Each row comes from the steps of one path. Every step used is in the known rows, and no mark comes twice. Write the path behind each row, first mark first.
Known rows
E/X/S/M: [ 52.1 -30.3 -16.3  30.2  -7.4  10.7 -48.8  36.4 -21.6  25.7   7.6  10.8
  24.6  20.9 -32.1  22.0  29.9   0.9  13.0]
J/E: [ 42.2  -4.8 -23.1  -5.9 -61.7  37.8 -15.7  -0.4 -14.8  -4.6 -27.8   4.3
 -31.1 -47.1 -11.4   0.4 -46.3 -11.2  12.9]
J/T/X/S/M/E: [-15.1 -22.9   3.5  10.8   7.0  11.0 -15.9  -2.2  -8.5  19.9   8.1   7.4
 -44.2  41.9 -17.0  -2.1  14.6  13.4  34.4]
M/T: [ 45.4  15.7 -24.1   3.5 -66.2   9.7   5.7  -2.4  -4.8  -6.0   1.1   3.7
  -7.8 -26.2  26.0   8.6  -6.7 -39.9  12.3]
M/S: [ 39.5 -25.6 -60.5   8.0 -57.3   6.2 -56.5  18.1  -1.0  15.9   9.2 -14.6
 -11.4 -25.8  17.9   4.5 -14.8 -25.7  13.5]
T/X/S: [ 16.4 -29.5  -4.7  11.9   8.0  43.9 -44.5  39.1  13.2  -2.6 -31.1  12.3
 -25.3   1.8   3.3   8.8 -15.2   7.9  30.6]
X/S/M/T/J/E: [ 33.5  28.1  12.0  37.3 -39.6  44.5  50.8  -4.7 -46.8  17.4 -14.8   5.9
  15.0   8.2 -14.1 -10.3 -12.3 -19.2 -20.9]
J/E/X: [ 25.5 -23.2 -20.0  10.2 -66.3  34.4 -26.5  17.4 -14.8 -17.7  -3.7  -9.1
 -26.9 -54.0 -29.9  21.3 -42.6   7.1  14.1]
J/T/M: [  6.1 -34.1 -26.5  -8.7 -31.8 -19.7 -44.5   3.0   9.8 -23.8  -7.2  -5.4
 -81.2 -88.2 -24.9  17.8 -24.4 -19.2  11.7]
S/M/E/X: [ 23.2 -28.1 -23.7  12.1 -52.9  -0.8 -19.2   1.8 -31.0  33.5  37.5   8.9
   7.8  25.5 -11.4  16.1  36.2  -9.2  -3.0]
J/E/X/S/M: [ 42.7 -26.3  -1.7  26.5 -22.9  30.6 -22.5  28.6 -28.6  12.9  -4.9   8.2
  16.1   3.9 -49.4   8.5  -6.3   8.4  10.2]
S/M: [ 68.1  -4.6 -39.6   8.2 -51.4  14.7 -34.0  -9.9 -29.0  45.2  -1.1  14.3
  12.0  11.1  -1.1  11.9  11.0 -16.2   9.5]
X/S/M/E: [ 41.1 -21.4 -10.3   4.0  -0.5  -0.4  -9.3  13.0 -29.8  38.2  -1.7  33.6
   7.8  49.0  -5.9 -12.4  47.0 -30.3  -2.9]
M/T/X: [ 10.2   5.2 -10.1   8.8 -63.7  38.9   1.2   0.4  16.2  -8.0   1.0  -1.7
 -19.0 -14.7  33.0  13.1 -24.7 -10.7  24.6]
X/S/M/T/J: [ 41.6  23.6  -2.3  42.0 -24.2  23.4  25.1   2.8 -42.1  32.7  -3.7   8.3
  24.4  26.0   5.3   2.8  22.2 -27.5 -19.7]
E/J/T/X/S: [  2.9 -16.7  -9.1  23.9 -15.4  33.8 -31.8  29.1 -19.2 -32.2 -10.2 -20.9
 -66.5 -25.3  -5.6  31.2 -42.6  11.1  29.5]
X/S/M: [ 68.8 -14.8 -19.0  15.3  -2.0  13.4 -37.2  20.4 -24.2  38.1 -16.9  23.8
  20.3  29.1 -14.5   3.0  24.6 -19.3  11.4]
E/X/S/M/T: [ 45.6  -4.5  -1.5  36.5 -28.9   5.4  -4.4  23.7 -16.6  10.7  26.2  10.3
  41.6  26.9 -12.3  14.6  32.5 -22.0   6.9]

Write each row's path
[-41.8 -58.1 -11.9  -3.2 -33.2 -35.0 -30.1  16.8   7.6 -34.8  30.4 -11.1
 -86.1 -73.7 -36.7  22.2   0.9 -10.3  -2.4] => J/T/M/E/X
[ 34.1 -35.2 -12.0  20.6   0.5  13.1 -53.0  53.4  -6.7 -10.3  -9.2   2.6
  -8.8 -19.0 -24.2  24.4   6.1  -3.9  20.7] => E/X/S
[ 12.0  -6.6   9.1  18.2 -16.6  37.4   0.9  29.2  18.4 -15.8 -13.5   9.1
 -12.1   2.9  20.0   3.3  -9.9 -13.4  25.7] => M/T/X/S
[  4.8 -30.3   4.3  11.4   2.3  28.6  -9.9  16.1  -7.9  34.5  -0.3  30.3
  -3.2  64.6   2.7  -7.2  30.1  -0.4   8.7] => T/X/S/M/E
[  4.7 -43.0  -3.4   9.8   1.5   0.2 -26.7  48.6 -10.8  -7.9   6.0  12.5
 -20.7   1.5 -13.4   9.6  28.6 -16.0   8.4] => M/E/X/S
[ 18.3   7.3 -19.6  15.5 -59.9  50.6   1.3  -4.4 -41.3   4.0 -33.3 -10.6
 -39.8 -53.0 -10.9   7.5 -53.7   0.7 -12.2] => T/J/E
[ 37.7  -1.8  14.2  32.5 -45.9  27.1  22.2  17.0 -20.2  -3.7  14.1   5.9
  30.0   9.1 -33.4   3.7  -1.9 -11.8   6.1] => J/E/X/S/M/T
[ 36.3   2.7 -42.2   9.1 -64.9   4.5 -30.0  -0.7 -43.7 -20.3   3.4 -28.5
 -62.7 -55.2   0.6  39.9 -40.9 -14.5  14.8] => E/J/T
[ -8.2  -9.8 -20.5  16.9 -66.5  18.5   1.7 -20.7 -45.9   9.8  35.6 -15.2
 -50.4  20.3   7.1  24.0 -15.8   5.8   4.7] => S/M/E/J/T/X
[ 14.3 -15.2  -7.4  21.3   4.5  26.1 -44.4   2.0  -3.2  18.4  -6.0  -0.7
 -32.7  18.2 -25.9  11.2  -6.5  26.8  47.5] => J/T/X/S/M
[ 30.5  37.2  -6.7  30.5 -88.6  44.4  52.4 -32.1 -49.8  23.5   1.2  -6.2
   6.4  -9.7  -1.4  -1.8 -27.5 -16.8 -24.4] => S/M/T/J/E
[-40.5 -66.5   8.7   3.0  15.2 -36.1 -30.4  43.9  10.0 -40.7  16.3   0.5
 -80.4 -57.9 -48.8  13.5  16.6 -12.9   1.0] => J/T/M/E/X/S
[ 15.8  31.3  -5.5  19.6 -81.7  45.5  46.4 -15.8 -34.6 -10.0 -16.1 -11.7
 -26.8 -50.9   7.6   1.3 -48.9 -19.1 -17.4] => M/T/J/E
[-26.8 -26.6   0.3  13.8 -12.0  19.8  -3.5  23.7 -25.7 -29.5   2.5 -10.7
 -78.1  -2.6   2.9  18.5 -21.2   0.1  14.6] => M/E/J/T/X/S
[ 25.4   7.7   2.0  57.4 -28.3  18.7  13.3  20.5 -41.3  21.2  20.9  -4.8
  30.2  19.2 -12.8  20.2  26.6  -7.5 -16.5] => E/X/S/M/T/J
[ 64.7   9.4  -5.1  21.1 -24.8   7.6   9.6   7.8 -18.4  23.5   0.7  21.8
  32.8  31.7   4.6  -3.1  29.8 -40.9   8.1] => X/S/M/T
[ 12.5 -27.9   2.0  28.0 -22.4  33.4   6.7  27.4 -41.7  22.1  10.9  19.2
  -3.7  61.3  15.6  10.5  14.2 -11.6 -17.5] => T/X/S/M/E/J
[  4.9 -47.7 -16.4  -1.1 -58.5  -9.2   5.1  27.9 -28.5 -22.5   8.7  14.0
 -52.8 -46.1  16.3  17.9  -2.8 -56.5 -54.5] => T/M/E/J
[ 25.0 -31.0   0.2  15.7 -16.5  34.0 -27.6  45.1 -10.8 -22.7 -18.8   0.5
 -18.4 -36.3 -42.3  10.7 -29.2   4.6  19.6] => J/E/X/S
